Each row was made from one small tree. The marks that hang from a mark follow it in brackets, in the order of their numbers. Every link used is in the known rows. Write each row's tree.
Known rows
j_501[j_780]: [ -2.0   6.6  -3.5   7.9  -5.3   6.0  11.0   2.0   4.0   2.5  -1.1 -16.4
  -3.2  -8.0  -8.6   1.7 -13.8   4.4   7.8   1.9  -0.2   3.3   0.3]
j_718[j_160 j_230 j_501 j_959 j_967]: [  3.4  -5.4  -3.9 -15.7 -22.7 -24.1  12.1   4.8  -5.3 -16.4 -29.1 -13.5
   3.6 -44.5  27.4  -8.1  -1.9  -5.5  -6.3  36.9   9.8  19.3  13.0]
j_718[j_160 j_501 j_780 j_959 j_967]: [  9.4  -5.4  -6.2   4.5 -35.7 -35.9   8.4  18.0   0.2   3.6 -22.0  -5.5
  -3.5 -44.9  29.4  -1.6   9.0  -2.5   1.8  23.9   5.8  23.9  16.9]
j_718[j_959]: [  6.6  -3.2  -0.6  -3.7  -9.4  -5.0   9.0   3.5   9.2  -5.4  -7.4  -2.3
  -1.8   1.7  10.9 -10.5   5.2  -8.7   1.7   0.6  -1.0  12.7  -0.9]
j_501[j_780[j_718[j_230 j_959 j_967]]]: [ 17.0  -7.9   6.3   2.5 -17.5   2.5  27.8  -5.6 -14.4   3.4  -7.1 -19.8
  -1.6 -44.8  19.8  -3.4 -13.3  -5.4   7.4   2.6  10.8  -1.0   8.8]
j_718[j_230 j_501]: [  1.5   5.0  -0.3 -32.2  -6.5 -13.1   5.9  -2.5   9.3  -5.2 -13.8 -13.0
   0.1 -26.2   9.1  -7.2   5.0   7.4 -12.6  31.2   5.8  12.7   5.2]
j_501[j_780[j_718[j_160 j_959 j_967]]]: [  9.4 -10.3  -3.6  22.6 -19.2  -3.0   7.0   6.0 -14.1   7.1 -10.4  -1.3
  -1.2 -48.1   3.9   5.1 -16.0 -13.1  11.3  -1.5   8.8  -1.0  11.5]
j_160[j_718[j_780 j_959[j_501]]]: [ 10.9  -8.8  -0.4 -11.3 -24.4 -29.6  20.4  -0.1  31.1  -2.8   0.8  -6.1
  -3.8 -21.7  -8.6 -13.6  40.5 -11.2   3.1   1.2   0.1  14.6   0.0]
j_967[j_718[j_780]]: [ 16.9   1.6   5.3  -4.2  -9.9  -3.1   7.5   9.7  10.3  29.7   7.0  12.4
  -0.3  -4.4  20.7   7.7   7.7   1.4  -2.1 -13.8   4.5   4.4   9.0]
j_501[j_780[j_718]]: [  7.2  -1.6   0.8   3.8  -1.5   7.1  -1.0  -2.0  -0.3  20.1   3.6  -1.1
  -5.4 -28.6 -16.8   8.1 -10.3  -1.5   6.5  -8.1   5.2  -8.0   3.3]
j_160[j_718[j_230 j_780[j_501]]]: [ 13.3  -7.0   9.0 -19.1  -6.4 -23.1  -0.6  -6.2  17.7  15.9   2.9 -17.0
  -5.3 -36.1 -16.9   3.6  28.4 -12.9   0.6  12.9   7.0 -10.9   3.9]
j_967[j_718[j_160 j_230 j_501 j_780]]: [ 14.9   2.6  -2.7 -28.4 -18.8 -20.1  -4.3  13.6  21.9  24.0 -17.2   7.0
   3.4 -37.8  26.4   7.7   5.8   2.2 -14.7  27.3  12.2   9.8  20.8]
j_780[j_718]: [  8.8  -7.5   4.7  -3.9   2.4   1.8 -11.2  -3.5  -3.9  16.5   5.3  16.5
  -1.6 -21.0  -9.5   4.4   1.7  -4.3  -1.7  -9.9   4.6 -10.3   3.2]
j_959[j_718[j_780]]: [ 11.7   3.8   3.8  11.3 -18.2  -7.7   2.4   4.1  16.2  25.9   8.4  13.9
  -7.3  -2.8  18.0   6.0  15.7   4.2  -3.6  -8.8  -1.0 -11.6   8.0]
j_967[j_718[j_160 j_501]]: [  0.3   2.6  -6.5 -22.9  -4.9 -11.6  -7.6  10.3  14.0  14.1 -10.0  17.1
   5.2 -25.6   4.2   7.9   1.3   0.6 -11.4  12.9   8.2  22.4  10.6]
j_160[j_718[j_230 j_501 j_780 j_959]]: [ 15.9  -8.7  10.7 -25.9 -31.9 -35.6  22.5   3.7  28.3  -0.8  -9.2 -14.6
  -5.9 -44.9  22.7 -13.4  27.6  -1.8  -5.8  30.8   5.3  22.7   8.4]
j_160[j_718]: [ -2.3 -10.3   8.4   0.5  -5.6  -2.3   6.4  -6.3   0.7  -5.8  12.3   2.2
  -0.4 -14.6  -8.3   2.2  10.9  -5.3   0.9  -1.9   0.1   2.8  -2.8]
j_959[j_501[j_780]]: [ -8.2  10.1 -13.4  -9.6  -5.0  -2.8  15.4  -5.8  19.4  -3.9  -5.4 -22.1
  -0.4 -10.4 -31.2  -4.0   2.7   0.8   6.8   2.1  -0.4   7.2  -1.9]
j_959[j_718[j_160 j_780]]: [  6.7   1.9  -3.0  22.1 -22.1  -9.6 -14.0  11.8  17.5  24.1  -1.3  21.5
  -2.9  -9.4  11.9  13.2  11.5  -3.4  -4.0  -1.5   1.2 -14.6  13.4]
j_160[j_718[j_967]]: [ -3.2 -14.0  12.0  13.0  -8.8  -7.6  20.0  -8.6 -25.6 -11.6  12.8  -2.0
   1.2 -25.1   6.1   0.2   6.9  -2.2   5.8  -3.1   2.3   4.9  -0.8]
j_959[j_501 j_718[j_160 j_780]]: [  0.9   5.7 -12.7   2.8 -21.3 -20.0  -9.8   4.8  31.4  17.7  -6.7  17.4
  -0.3 -13.0 -10.0   5.8  26.9  -3.4  -5.9   0.0   1.2 -10.1  12.1]

Write each row's tree
[  9.9  -6.9   4.5  -4.1 -13.9  -5.5  28.6  -4.0 -15.1 -15.5 -10.7 -17.8
   3.0 -16.5  37.2 -12.4  -2.7  -3.8   2.6  12.3   6.5   6.4   4.9]
j_718[j_230 j_959 j_967]
[  8.6 -10.6   3.7  -9.2   9.2 -15.0 -11.4 -11.8 -25.1  26.9   5.2   3.0
  -3.3 -44.5 -23.4   8.5   7.7 -13.8   4.1 -15.5   9.8 -11.0   4.5]
j_780[j_501 j_718[j_967]]
[  4.0 -14.2   0.5  14.9  -5.0  -4.6 -14.0  -0.7 -27.5   8.5  -2.7  19.6
   3.0 -41.4  -0.3  15.2  -8.0  -9.7   3.0  -4.9   9.5 -16.3  12.2]
j_780[j_718[j_160 j_967]]
[  2.0   9.6  -7.4 -26.0 -12.9  -2.7   8.5   7.7  20.5  12.1 -18.3 -11.2
   3.8 -38.9   1.8   6.6 -14.9   5.3  -8.5  27.1  12.1  19.1  15.2]
j_967[j_718[j_160 j_230 j_501[j_780]]]
[ 18.0   1.0  -3.9 -24.5  -1.9 -14.5 -14.4   8.9  22.3  36.3 -11.2  -0.2
   2.6 -27.3  -0.3  14.8  10.2 -12.7  -5.5   7.2  13.7  -9.8  15.3]
j_967[j_718[j_160 j_230 j_780[j_501]]]
[ 16.6   5.7   2.8 -23.2 -16.3 -20.5   7.8  11.0  17.9  32.3  -0.6   7.4
  -2.7 -23.8  19.2   3.1  14.5   8.3  -7.7   2.8   5.9  21.2  11.6]
j_967[j_718[j_501 j_780]]
[  0.4  -8.2  -2.8  24.1  -9.6   3.3  -3.1   2.4 -23.2  11.8  -2.7   2.5
   0.1 -49.4  -9.9  16.1 -22.2  -5.4   9.8  -2.6   9.7 -13.6  12.3]
j_501[j_780[j_718[j_160 j_967]]]
[  8.8 -13.2   0.1 -12.1   5.9 -14.9 -19.7  -8.3 -18.9  18.2 -11.1  -0.8
   3.5 -58.9 -19.9  15.3   1.0 -19.0  -2.1   9.8  16.1 -24.4  13.0]
j_780[j_501 j_718[j_160 j_230 j_967]]
[ -5.1  -1.7 -18.1 -12.3 -11.8 -17.8  -3.0   4.0  27.1 -12.9 -20.9  -1.6
   4.9  -8.7 -17.4 -11.0  16.0 -14.1  -1.8  10.2   1.5  12.4   3.4]
j_718[j_160 j_959[j_501]]
[  5.2  -6.4  -2.8  27.9 -21.9 -17.4  -1.4  12.0 -15.4   5.5  -8.8   0.7
   1.7 -24.9  20.1  12.1  -0.7  -2.4   6.3   3.7   4.5  -9.9  14.8]
j_718[j_160 j_780 j_967]
[  2.6  10.8  -3.2 -22.9  -9.9  -2.4  18.1   4.4  16.6  22.6  -1.6  -8.4
  -2.2 -24.4  -2.5   2.7  -8.6   9.1  -1.1   3.9   6.2  28.5   6.1]
j_967[j_718[j_501[j_780]]]
[ 15.3  -2.6  -3.1 -13.1 -27.2 -24.5  33.8  -2.7   7.2  -7.5 -15.2 -23.2
   2.4 -24.2  27.5 -16.5  22.6  -3.9   3.5  12.4   5.6   4.5   9.5]
j_718[j_230 j_780 j_959[j_501] j_967]
[ 11.9 -13.8  10.4  -0.7 -36.5 -38.1  31.9   4.2  -1.2  -0.3  -0.2 -10.2
  -7.0 -51.6  25.8 -10.9  25.1  -2.5   3.5  15.9   4.0  30.9   7.9]
j_160[j_718[j_501 j_780 j_959 j_967]]
[  7.4   2.5  -7.3   5.7 -12.0 -21.6 -25.5   6.8  24.7  40.5  -4.0  12.4
  -6.6 -20.7 -18.0  15.6  19.3 -13.3  -2.2  -2.3   4.3 -18.2  12.0]
j_959[j_718[j_160 j_780[j_501]]]
[ -0.4  -5.6 -11.5 -11.4 -15.9 -15.7  15.7  -3.2   3.8 -22.8 -25.5 -16.1
   9.6 -27.0   9.2 -13.0   8.6 -10.8  -0.5  23.3   8.7   5.0   9.0]
j_718[j_160 j_230 j_959[j_501] j_967]
[  1.2   4.5 -12.1 -16.1 -25.4 -15.1   9.1  10.5  25.5  -7.9 -31.3 -27.5
  -1.0 -39.3   2.4  -6.9 -11.9  -4.6  -3.3  42.3   6.9  23.6  11.2]
j_718[j_160 j_230 j_501[j_780] j_959]
[ 13.8  -7.6   1.7 -27.0 -12.0 -21.5  -3.3   0.8  13.0  13.7  -8.6  10.0
  -6.1 -40.5  -0.5  -9.2  12.6  -7.5  -6.0   9.2   6.2  20.2   5.9]
j_780[j_718[j_501 j_959]]
[ 11.0  -3.2   6.3 -36.0  -3.7 -13.0  -7.5  -7.7   4.9   9.3  -8.8   3.1
  -1.0 -48.0  -0.8  -1.7   6.4   0.9 -14.8  22.1  10.6  -1.4   7.8]
j_780[j_718[j_230 j_501]]
[  6.3  -4.6 -14.2   7.0 -30.0 -31.4  10.3   9.3   7.7  -1.9 -19.4  -6.2
   2.7 -27.5  10.3  -6.0  19.1 -11.4   6.6   7.1   4.4   8.9  11.0]
j_718[j_160 j_780 j_959[j_501] j_967]
[  5.5  -0.2 -15.0 -24.6  -7.5 -12.0   4.3   5.6  29.5   2.2 -15.3  11.9
   8.8  -6.7  -5.3  -4.7  15.8 -11.9  -5.3  -3.6   6.0  18.6   5.5]
j_967[j_718[j_160 j_959[j_501]]]
[  9.1  -8.5  14.4 -14.6 -25.2 -32.3  26.8  -3.9  -8.5  -3.1   0.2 -14.8
  -3.3 -58.7  23.1  -2.8  18.4   5.2  -2.6  27.2   8.3  10.4  11.6]
j_160[j_718[j_230 j_501 j_780 j_967]]
[ -1.8  -4.2   0.8  12.6 -14.0   0.2   5.8  -4.8 -13.6  -1.1  -5.4   7.3
   5.4 -22.7  27.5   8.1  -4.0  -0.2  -6.5  10.4   7.3 -16.5  11.8]
j_959[j_718[j_160 j_230 j_967]]
[  3.6  -4.9   0.5 -10.0 -21.7 -25.5  23.6   2.0  -9.4  -6.3 -12.3 -10.8
  -3.3 -32.7  22.5 -12.9   5.0  -0.5   1.5  14.3   3.4  31.8   5.1]
j_718[j_501 j_959 j_967]
[ 10.1  -8.2   8.2 -27.6  -7.8 -17.3   8.8 -11.2 -21.5   6.8  -6.3  -0.8
  -0.1 -61.6  15.0   0.1   1.3   2.7  -8.5  18.9  12.5  -0.3  11.5]
j_780[j_718[j_230 j_501 j_967]]
[ 12.8  -2.5   8.5   4.9 -18.2 -10.3  19.3   0.5 -16.9   2.6  -4.8 -16.1
   0.1 -23.8  36.7   1.0   1.5   4.3   2.3  10.1   6.6 -11.2  11.0]
j_718[j_230 j_780 j_967]
[  5.7  -5.5   4.7  13.4  -9.9   2.6  14.7  -6.1 -25.7  14.1   6.1  -4.5
  -3.9 -38.7  -4.2   8.8 -15.9   0.8  10.6 -13.2   7.3  -7.9   6.6]
j_501[j_780[j_718[j_967]]]
[ 12.7  -9.3   7.6 -12.4 -31.5 -36.9  16.9   7.8  24.4   4.7  -2.9  -5.7
  -9.1 -39.2   9.5 -10.0  30.1  -3.8  -1.1  16.5   2.2  29.6   5.9]
j_160[j_718[j_501 j_780 j_959]]
[ 19.2   1.7   0.9 -27.0 -28.5 -31.1  16.5   9.5  26.7   5.5 -19.2 -18.2
  -5.6 -32.4  32.0 -13.9  17.1  -0.6  -7.1  32.3   5.2  21.1  11.9]
j_718[j_230 j_501 j_780 j_959]
[ 17.9 -16.3  14.1   6.1 -31.8 -20.5  35.9  -1.7  -6.1  -7.5  -0.3 -15.5
  -1.1 -35.5  41.4  -8.1  18.6  -6.5   6.1  11.8   6.2   3.2   8.3]
j_160[j_718[j_230 j_780 j_959 j_967]]
[ 12.8  -4.5  -6.2  14.2 -24.2 -20.6  -6.3  19.3  21.0   7.1 -16.9   2.1
  -2.0 -11.9  17.1  -0.7   6.1 -11.2   2.1   8.3   1.8   2.6  12.1]
j_718[j_160 j_780 j_959]
[ 21.0  -4.7  -2.0   0.0 -22.2 -10.3   2.8  21.1  22.6  23.3  -9.6  14.4
   1.1 -10.4  26.1   4.0   8.3 -10.8  -0.8  -5.2   6.2  11.2  13.6]
j_967[j_718[j_160 j_780 j_959]]
